What can hang from each mark:
tuzi: ragope venam
bopa: davuk ragope
fized: ragope
ragope: bopa fized
nadu: videbur
dadibub: sopi
sopi: bunuriz
bunuriz: nadu venam
venam: bunuriz tuzi videbur
videbur: sapuf

(in the rows, 128 means zero)
Known rows, with every way that one mark hangs from another:
sopi[bunuriz[venam]]: [122 153 136  99 116  63 125 166 119 172 111 116 150 115 101 102 149 110
 169 141 134 104 137 148 160]
tuzi[ragope venam]: [135 140 112 127 126 101 133 152 110 141 145 100 154 157  88  98 136 112
 158 137 115  89 141 174 150]
bunuriz[nadu venam[videbur[sapuf]]]: [111 155 122 148 124  30 126 150 128 164  57 112 139 129  94 105 163 109
 158 140 147 103 156 146 147]
venam[bunuriz tuzi[ragope[bopa]] videbur]: [117 157 135  49 106  49 149 155  82 137 134 112 173 192  89 103 177 109
 160 148 126  75 181 158  93]
venam[bunuriz tuzi[ragope] videbur[sapuf]]: [115 149 140 107 108  56 144 141 116 140 118 109 147 203  89 111 175 106
 150 148 123  92 177 144  88]
sopi[bunuriz[venam[tuzi videbur]]]: [108 148 167  84  93  39 132 167 118 160  70 113 158 139 106 108 160 102
 160 142 143 108 168 151 132]
bopa[ragope[fized]]: [136 144  91 105 131 134 155 156 114 157 142 143 172 131  80 114 137 120
 164 148 135  83 127 165 138]
sopi[bunuriz[nadu[videbur]]]: [133 148 126 130 126  79  96 159  98 188  86 119 148 116  95 106 135 111
 170 159 132  91 148 173 174]
tuzi[venam[bunuriz]]: [121 152 114 115 108  89 138 143 112 148 134 119 151 163 102 108 140 110
 183 139 127  99 144 144 149]
tuzi[ragope venam[bunuriz videbur]]: [127 150 123 115 106  48 129 136  92 128 123 110 151 181  92 104 158 111
 181 144 116  98 159 162 120]
bopa[davuk ragope[fized]]: [141 133  75  85 135 162 171 154 127 154 130 143 174 124  70 109 143 124
 186 148 133  76 114 183 147]
dadibub[sopi[bunuriz]]: [129 146 112 134 122  99 121 150 117 160 111 122 140 129 124 112 144 102
 183 155 129 112 103 152 156]
ragope[bopa]: [124 151 104  86 134 112 150 163 110 162 134 130 170 145 101  99 146 115
 168 145 143  71 140 153 156]
bopa[ragope]: [132 149 104 113 129 121 143 163 124 167 125 124 163 142  92 111 133 123
 160 157 138  96 122 157 146]
bunuriz[nadu venam[tuzi]]: [106 157 133 114 112  54 131 178 112 171 111  92 152 121  87 109 147 107
 123 132 132 114 164 160 143]
sopi[bunuriz[nadu venam]]: [119 159 132 123 117  42 113 168 111 183  89 114 147  97  95  99 152 114
 156 141 122 113 136 159 165]
bunuriz[venam[videbur]]: [115 154 122 111 115  48 133 160 114 153 103 114 152 135  97 109 156 107
 167 144 153 109 158 152 141]
bunuriz[nadu venam[tuzi[ragope] videbur]]: [114 154 140 112 108  15 123 170  95 151 100  83 154 140  76 106 166 108
 121 137 122 111 182 176 116]
tuzi[ragope venam[videbur]]: [133 138 122 131 117  73 131 145 105 131 109 106 155 168  92 100 146 109
 170 142 124  93 155 177 138]
dadibub[sopi]: [126 147  91 144 131 109 131 152 115 151 139 112 140 140 114 118 141 101
 171 151 138 112 112 150 148]
ragope[bopa[davuk] fized]: [131 135  77  54 143 153 176 151 113 148 140 150 182 127  81  96 155 116
 193 137 137  51 132 182 158]
sopi[bunuriz[nadu venam[tuzi]]]: [109 156 156 104 102  45 121 175 114 182  83 102 152 111  96 103 153 109
 133 136 121 112 154 157 148]
bunuriz[nadu[videbur[sapuf]] venam[tuzi]]: [114 150 138 106 124  57 115 165 120 173  78  82 142 137  85 114 143  95
 142 140 159  79 175 148 153]
sopi[bunuriz[nadu venam[tuzi videbur]]]: [106 154 164 109  94  17 119 168 111 171  50 111 154 121 101 106 164 106
 147 142 131 114 167 160 137]
bunuriz[venam]: [118 154 114 106 126  73 135 168 118 163 138 104 150 127  94 108 143 108
 157 138 144 106 148 149 154]
tuzi[ragope venam[bunuriz[nadu]]]: [129 157 108 133 116  54 121 144  87 149 137  98 146 153  81 101 151 116
 156 136  95 104 149 169 138]
bunuriz[nadu]: [120 153 100 153 130  89 129 160 112 177 122 122 149 123  94 107 140 119
 142 146 121 111 142 168 157]
fized[ragope]: [123 139 105 120 116 124 155 150 139 169 152 132 145 142 101 108 131 107
 134 148 126 108 144 145 154]
sopi[bunuriz[venam[tuzi]]]: [111 150 159  84 102  66 132 173 124 171 108 106 157 129 101 106 150 103
 147 138 135 105 153 147 145]

Rows:
[117 158 141 123 107  16 111 160 107 173  55 120 147 106 100 100 164 111
 165 146 131 117 150 160 154] => sopi[bunuriz[nadu venam[videbur]]]
[140 135 100 118 129 117 143 143  99 131 158 119 163 146  78 101 140 109
 161 129 113  79 149 185 143] => tuzi[ragope[fized] venam]
[100 151 146 127 109  31 136 158 132 163  53 103 145 143  95 109 165 101
 136 136 150 101 172 146 131] => bunuriz[nadu venam[tuzi videbur[sapuf]]]
[127 152 110 159 121  80 111 150 106 172  89 119 136 108 119 109 148 106
 171 153 117 119 103 161 162] => dadibub[sopi[bunuriz[nadu]]]
[129 156 135 107 122  45  92 168  99 184  83  99 145 100  89 104 143 104
 172 149 140  94 153 165 175] => sopi[bunuriz[nadu[videbur] venam]]
[120 156 133  38 123  63 146 180  96 146 150  83 172 152  81  97 160 106
 137 131 135  68 167 161 125] => bunuriz[venam[tuzi[ragope[bopa]]]]
[126 154 132  89 123  39 100 178  83 163 127  60 151 134  68 108 145 101
 125 142 133  89 184 182 136] => bunuriz[nadu[videbur] venam[tuzi[ragope]]]
[119 154 156  89 109  43  99 174 100 183  77  89 152 112  91 110 142  99
 152 145 140  92 170 165 160] => sopi[bunuriz[nadu[videbur] venam[tuzi]]]
[117 160 125 115 111  54 129 161  89 161 155  95 151 162  77 107 161 116
 121 143  97 111 170 168 106] => venam[bunuriz[nadu] tuzi[ragope]]
[123 146 122  74 119  78 145 167  98 141 169  97 165 139  68 108 156 102
 125 125 124  89 171 173 111] => bunuriz[venam[tuzi[ragope[fized]]]]
[104 149 146  92 101  47 141 169 118 151  98 103 157 150  97 114 154 102
 145 139 154 108 175 149 127] => bunuriz[venam[tuzi videbur]]
[111 157 116 152 115  43 132 133 120 164  80 135 138 160  98 110 171 114
 170 152 131 106 155 138 128] => venam[bunuriz[nadu] videbur[sapuf]]
[120 149 135 127 114  41 118 140 133 148  48 112 129 135 125 111 167  90
 202 150 155 103 116 129 144] => dadibub[sopi[bunuriz[venam[videbur[sapuf]]]]]
[127 133  88  57 126 151 181 152 141 162 134 138 164 138  96  94 144 112
 171 144 129  65 129 162 167] => fized[ragope[bopa[davuk]]]
[115 158 128 103 110  63 113 159  88 171 125  99 150 156  86 120 141 105
 149 152 135  96 179 158 135] => venam[bunuriz[nadu[videbur]] tuzi]
[101 154 138 133 103  44 139 141 121 163  73 123 144 174 101 115 171 109
 150 147 132 106 170 137 112] => venam[bunuriz[nadu] tuzi videbur[sapuf]]
[115 149 144  87 108  35 133 169 103 141 121  85 157 159  80 108 162 104
 134 139 133 102 182 168 109] => bunuriz[venam[tuzi[ragope] videbur]]
[118 151 145 102 107  37 122 159 115 163  77 124 152 123 104 103 159 107
 181 147 141 108 151 151 147] => sopi[bunuriz[venam[videbur]]]
[140 155 110 120 121  52  98 144  74 149 127  85 145 155  74 105 140 109
 173 146 114  84 164 177 147] => tuzi[ragope venam[bunuriz[nadu[videbur]]]]
[106 160 127 117 105  66 137 159 103 172 129 111 152 152  93 113 153 114
 133 144 114 116 164 151 123] => venam[bunuriz[nadu] tuzi]
[131 135 125 144 123  78 136 133 129 132  85 110 145 180  95  99 153 106
 174 141 132  77 150 161 139] => tuzi[ragope venam[videbur[sapuf]]]
[122 150 157  78 107  55 125 174 108 160 129  89 156 139  87  99 157 106
 135 137 117 100 159 164 125] => sopi[bunuriz[venam[tuzi[ragope]]]]
[124 153 115 125 138  56 106 158 117 177  84  91 134 123  84 109 142 102
 161 145 158  80 157 149 169] => bunuriz[nadu[videbur[sapuf]] venam]
[111 150 154 100  93  37 122 159 112 147  66 101 145 135 123 118 162  89
 176 147 149 115 138 145 131] => dadibub[sopi[bunuriz[venam[tuzi videbur]]]]
[122 161 120 135 119  42 105 159 105 168  84  99 133  95 114 109 155 101
 172 144 126 121 108 152 163] => dadibub[sopi[bunuriz[nadu venam]]]
[115 153 146 136 113  23 116 148 130 173  33 124 138 119 103  99 169 107
 172 144 137 102 146 145 154] => sopi[bunuriz[nadu venam[videbur[sapuf]]]]
[133 153  96 126 118  69 132 135  78 139 152 118 155 142  70 102 155 114
 162 128  92  94 155 179 130] => tuzi[ragope[fized] venam[bunuriz[nadu]]]
